Every row comes from one small tree of marks. The marks that hang from a mark follow it in brackets, in the order of their numbers. Every link used is in the known rows. Which tree was each row made from?
Known rows
K444(K748 K887(K543)): [-0.389  0.070 -1.267 -2.725 -3.393 -4.489  0.405  0.670 -0.555  0.189
  1.332  1.918 -0.375 -0.437 -0.793 -0.068 -0.466 -1.304  0.970  0.771
  2.879]
K952(K280): [-2.089 -1.713  0.630 -1.458 -0.831 -1.016  1.609 -0.133  1.195 -0.754
  2.921  1.305 -0.477  0.553 -0.276  0.047 -0.543 -1.048 -2.537 -0.008
 -0.797]
K444(K748 K887): [-1.599 -0.382 -0.559 -2.611 -3.129 -3.923  0.862  0.313  0.038  0.543
  1.484  2.022 -0.197  0.600 -0.561  0.513 -0.926 -1.949  0.210 -0.178
  1.930]
K663(K748 K887(K444 K543(K333))): [-2.251 -0.742 -1.988 -1.726 -2.138 -3.296  1.568 -0.332  1.121 -0.107
 -0.195  2.763 -0.479 -0.835  1.385  0.829  1.126  0.911  0.222  1.982
  1.063]
K887(K543(K333(K952)) K663): [-2.544 -0.967 -1.015 -2.028 -0.957 -2.465 -0.377 -0.101  1.355  0.277
  1.334  1.772 -0.717 -1.148  0.796  0.438 -0.032  0.203  0.870  1.458
 -1.283]
K333(K543 K952(K887(K444 K663(K748)))): [-2.426 -1.341 -1.109 -3.338 -0.711 -0.819  1.026 -0.238  2.249  0.499
  1.624  1.298 -1.272 -0.253  0.212  1.463  0.726  0.360  0.053 -1.273
 -1.895]
K952(K280 K887(K444 K543(K333))): [-1.722 -0.912 -1.551 -2.227 -0.510 -2.893  2.536  1.462  1.048 -1.166
  1.338  0.185  0.046 -0.128 -0.343  0.943  0.535  0.573 -2.295  1.164
 -0.001]
K952(K280 K887(K444 K543)): [-1.182 -0.701 -1.248 -2.163 -1.034 -2.327  2.680  1.301  0.825 -1.182
  1.944  0.343 -0.693 -0.418 -1.026  1.039  0.899  0.614 -2.020  0.744
 -0.136]
K333(K952(K887)): [-2.997 -1.599  0.567 -1.760 -0.889 -1.233  0.870 -0.025  0.821  0.078
  2.063  0.931  0.273  0.668  0.607  1.106 -0.594 -0.541  0.073 -1.289
 -0.691]
K663(K748 K887(K444 K543)): [-1.721 -0.538 -1.713 -1.653 -2.641 -2.738  1.684 -0.514  0.975 -0.142
  0.361  2.956 -1.221 -1.142  0.746  0.965  1.502  0.887  0.463  1.579
  0.932]
K748(K444 K663(K887)): [-5.518 -1.411 -0.703  0.082  0.116  0.961  0.605 -0.602  0.773 -0.739
  1.454  2.572 -2.348  0.006 -2.341  0.654  0.905  1.167  0.910  0.125
 -0.648]
K543(K333(K952(K280))): [-3.195 -2.512  0.491 -1.548 -0.430 -1.630  0.776 -0.069  1.653 -0.326
  2.457  1.116  0.413  0.952  1.770  0.378 -1.424 -0.977 -1.413 -0.020
 -1.126]
K952(K280 K887): [-2.298 -1.174  0.090 -1.773 -0.463 -1.795  2.113  0.244  0.826 -0.619
  2.305  0.966  0.208  0.792 -0.852  0.471 -0.055 -1.022 -2.826 -0.438
 -0.107]
K663(K748 K887(K543(K333))): [-2.121 -0.767 -1.470 -1.444 -1.937 -3.320  0.565 -0.935  0.525  0.159
  0.010  3.258  0.186 -0.692  1.354 -0.251  0.599 -0.113  0.212  1.748
  2.090]
K455(K952(K280 K887(K444 K543))): [-1.199 -0.908 -0.004 -0.177 -0.108 -2.061  3.002  0.439  0.885 -0.710
  3.135  0.472 -0.906 -0.610 -0.660  0.647  0.425  0.311 -0.909  1.303
 -0.402]
K663(K748(K444(K887(K543)))): [-2.101 -0.608 -0.727 -1.912 -2.207 -1.772  0.178  0.242  1.044  0.332
  1.283  2.386 -1.051  0.138 -0.348  0.627  0.483 -0.464  0.736  0.189
  0.652]
K455(K952(K887(K444(K748) K543(K280) K663))): [-1.881 -0.080 -0.497 -0.766 -1.273 -3.332  1.917  0.849  1.218  0.096
  1.957  0.752 -0.597 -1.371 -1.000  1.086  0.856  0.505  0.992  2.330
 -0.953]
K952(K280 K887(K444 K543 K663)): [-1.606 -0.411 -1.686 -2.528 -1.025 -2.573  2.366  0.805  1.590 -0.666
  2.005  1.251 -1.565 -1.008 -1.400  1.615  1.346  0.381 -1.698  1.099
 -1.542]
K543(K333): [-3.671 -1.356  0.056 -1.413 -0.142 -1.988  0.824  0.261  1.017 -0.029
  0.516  0.554  1.101  1.011  0.932  0.155 -1.009 -0.070 -1.280  0.435
 -0.046]
K444(K887): [-2.145 -0.659 -0.254 -1.838 -1.604 -2.442  2.009  0.119  0.211 -0.442
  1.409  1.191 -0.699  1.504  0.007  0.045 -0.984 -1.061 -0.071 -1.004
  1.105]
K333(K543(K280) K952(K887(K663))): [-2.733 -1.506 -0.492 -2.441 -0.477 -1.184  1.007  0.399  1.608 -0.681
  1.910  0.392 -0.314  0.274 -0.160 -0.471  0.143  0.079  0.117 -1.015
 -1.881]
K333(K543(K280)): [-2.258 -1.316 -0.184 -1.631 -0.451 -0.850  1.360  0.849  0.941 -1.223
  1.214 -0.427  0.157  0.621 -0.475 -1.688 -0.135  0.657 -1.106 -0.250
 -0.282]
K333(K543): [-2.290 -1.151 -0.221 -1.850  0.060 -0.352  1.083 -0.008  0.728 -0.249
  1.263  0.326 -0.370  0.378 -0.621 -0.987 -0.037  0.740 -1.267 -1.017
  0.176]

Write each row's tree
[-1.518 -0.640 -0.329 -0.523 -0.153 -2.248  2.820  0.083  1.499 -0.248
  3.150  1.181 -1.565 -1.050 -0.961  1.097  0.792  0.206 -0.677  1.566
 -1.540] => K455(K952(K280 K887(K444 K543 K663)))
[-2.434 -0.280 -0.075 -0.111 -0.609 -2.208  1.038  0.228  1.359  0.245
  2.119  1.482 -0.660 -0.937 -0.984  0.382  1.003  0.182  1.153  1.874
 -1.069] => K455(K952(K887(K543(K280) K663(K748(K444)))))
[-2.044 -0.436 -1.680 -1.251 -2.604 -3.516  1.951  0.135  0.157 -0.243
  0.702  2.213 -1.373 -1.360 -0.320  0.729  1.246  1.314  0.492  1.507
  1.022] => K663(K887(K444(K748) K543))
[-2.470 -0.443 -1.578 -1.982 -0.944 -3.442  2.160  2.274  0.731 -1.284
 -0.168 -0.913  0.982  0.113 -0.016  0.605  0.539  1.482 -0.469  1.538
  0.113] => K952(K887(K444 K543(K280 K333)))
[-1.923 -1.721 -1.085 -3.362 -0.895 -1.497  1.415  0.124  2.178  0.096
  3.019  1.492 -1.620 -0.559 -0.653  1.242  0.604 -0.302 -1.247 -0.976
 -2.097] => K333(K543 K952(K280 K887(K444(K748) K663)))
[-2.260 -0.341 -1.127 -1.877 -2.348 -2.102 -0.567  0.678  1.935 -0.148
  1.304  2.148 -1.214 -1.565 -0.811  0.228  1.363  0.363  1.181  2.409
 -1.828] => K887(K543(K280) K663(K748(K444)))
[-2.519 -0.346 -2.080 -2.705 -1.569 -3.384  0.940  2.286  0.724 -0.982
 -0.077 -0.162  0.939 -0.623 -1.045  1.023  0.477  0.791  0.222  2.339
  0.805] => K952(K887(K444(K748(K663)) K543(K280 K333)))
[-2.071 -1.855 -0.494 -2.637  0.041 -0.696  1.187 -0.519  1.740 -0.234
  3.174  1.494 -1.314  0.044 -0.420  0.054  0.158 -0.631 -1.468 -1.550
 -1.816] => K333(K543 K952(K280 K887(K663)))
[-1.993 -1.066 -1.201 -2.616 -2.289 -3.118 -0.913  0.294  2.122 -0.092
  1.108  2.070  0.147 -1.213  1.578  0.184  0.065 -0.638  1.238  2.604
 -1.411] => K887(K543(K280 K333(K952)) K663(K748))
[-2.499  0.073 -2.239 -2.874 -1.947 -4.552  1.142  1.908  1.388 -0.101
 -0.086  0.530  0.354 -1.091 -0.760  1.446  0.989  0.756  0.056  2.371
 -0.740] => K952(K887(K444(K748) K543(K280 K333) K663))
[-2.750 -0.763  0.555 -0.091  0.113 -1.615  2.903  0.158  1.052  0.110
  2.000  0.160 -0.316  0.235 -0.328  1.322  0.135  0.611 -0.192  0.372
 -0.744] => K455(K952(K887(K444)))
[-1.657 -2.565  0.316 -2.031 -0.281  0.078  1.047 -0.446  1.441 -0.752
  3.640  1.065 -1.193  0.246  0.352 -0.701 -0.558 -0.473 -1.558 -1.509
 -1.248] => K333(K543 K952(K280))
[-3.904 -1.011 -1.573 -1.084 -0.546 -0.622  0.195  1.248  0.625 -1.660
  1.218  0.997 -1.549  0.507 -1.970 -0.213 -0.035  0.552  1.793  1.062
  0.331] => K748(K444(K887(K543(K280 K333))) K663)
[-2.277 -0.339 -2.219 -2.820 -2.745 -4.472  0.652  1.871  2.039 -0.288
  0.343  0.808 -0.470 -1.829 -0.163  1.263  0.817  0.988  0.641  3.551
 -1.680] => K887(K444(K748) K543(K280 K333) K663)
[-1.107 -0.934  0.458  0.071  0.064 -2.024  2.175 -0.031  0.465 -0.478
  3.250  0.857 -0.303 -0.451 -0.728 -0.269  0.027 -0.428 -0.931  1.180
  0.389] => K455(K952(K280 K887(K543)))
[-2.238  0.189 -1.163 -2.149 -0.815 -2.636  0.764  0.312  0.515  0.259
  0.668  1.292 -0.323 -0.825 -1.216  0.710  0.899  0.419 -0.034  0.643
 -0.070] => K952(K887(K543 K663))
[-2.464 -0.748 -1.003 -1.982 -1.823 -2.264  0.045  0.356  1.237  0.359
  0.843  2.261 -0.471  0.367  0.178  0.516  0.198 -0.444  0.520  0.541
  0.773] => K663(K748(K444(K887(K543(K333)))))
[-2.500 -1.245 -0.736 -1.910 -2.332 -2.317 -0.020  0.748  1.540 -0.259
  1.406  1.929 -0.324  0.471  0.846  0.361 -0.070 -0.648  1.216  0.662
 -0.053] => K663(K748(K444(K887(K543(K280 K333(K952))))))
[-2.550 -0.765 -1.911 -1.083 -2.565 -4.472  2.062  1.009  0.507 -1.024
  0.084  1.461 -0.263 -0.861  0.422  0.085  0.832  1.278  0.352  2.568
  0.813] => K663(K887(K444(K748) K543(K280 K333)))
[-2.484 -1.582 -1.497 -0.849 -1.314 -2.921  2.601 -0.048  0.864 -1.109
  1.462  1.967 -1.434 -0.605  1.140  0.490  0.623  1.205 -0.228  1.175
 -0.144] => K663(K887(K444 K543(K333(K952(K280)))))
[-3.224 -0.821 -1.568 -0.685 -1.541 -2.633  0.340 -0.544  0.859  0.280
  0.274  3.410 -0.734 -0.709  0.368  0.084  1.370  0.763  0.608  1.546
  1.036] => K663(K748(K444) K887(K543(K333)))
[-1.974 -0.257 -1.279 -1.965 -1.438 -2.787  2.298  2.054  0.563 -1.392
  0.380 -0.707  0.297 -0.201 -0.681  0.696  0.896  1.518 -0.176  1.104
 -0.024] => K952(K887(K444 K543(K280)))
[-2.310 -0.774 -0.917 -0.211 -1.800 -2.930  1.890  0.074 -0.227 -1.419
  0.850  1.623 -0.473 -0.459  0.025 -1.275  0.688  0.926  0.383  1.424
  1.037] => K663(K887(K543(K280)))
[-3.893 -1.067 -0.483 -0.561 -1.717 -1.496  0.921 -1.095  1.262  0.565
  0.962  3.687 -1.246  0.032 -0.036  0.773  1.297  0.152  0.105  0.159
 -0.037] => K663(K748(K444) K887)
[-0.942  0.095 -1.582 -2.892 -2.582 -3.280  0.648 -0.371  0.743  0.219
  1.136  2.737 -1.463 -0.299 -0.072  0.381  0.148 -1.238  1.118  0.638
  0.876] => K444(K887(K543 K663(K748)))
[-2.144 -0.506 -2.241 -2.904 -2.341 -3.390  0.726  1.274  2.692 -0.440
  0.038  1.204 -0.504 -1.348  0.854  1.312  1.001  0.905  0.586  3.353
 -2.002] => K887(K444 K543(K280 K333) K663(K748))
[-3.967 -1.733 -0.714 -2.546 -0.696 -1.920  0.296  0.601  1.482  0.197
  0.984  0.952  0.754  0.310  0.618  1.890 -0.851 -0.386  0.122  0.390
 -0.437] => K543(K333(K952(K887(K444(K748(K663))))))
[-1.414 -0.152 -1.871 -2.763 -2.479 -4.247  0.731  0.427  1.172 -0.522
  0.522  1.971 -0.321  0.224  0.722 -0.356 -0.333 -1.240  0.996  1.697
  0.699] => K444(K887(K543(K280 K333) K663(K748)))
[-1.631  0.071 -1.861 -2.975 -2.847 -3.237  0.479  0.872  1.539  0.639
  1.050  1.806 -1.872 -2.423 -1.131  2.069  1.332  1.010  0.788  2.248
 -1.395] => K887(K444(K748) K543 K663)
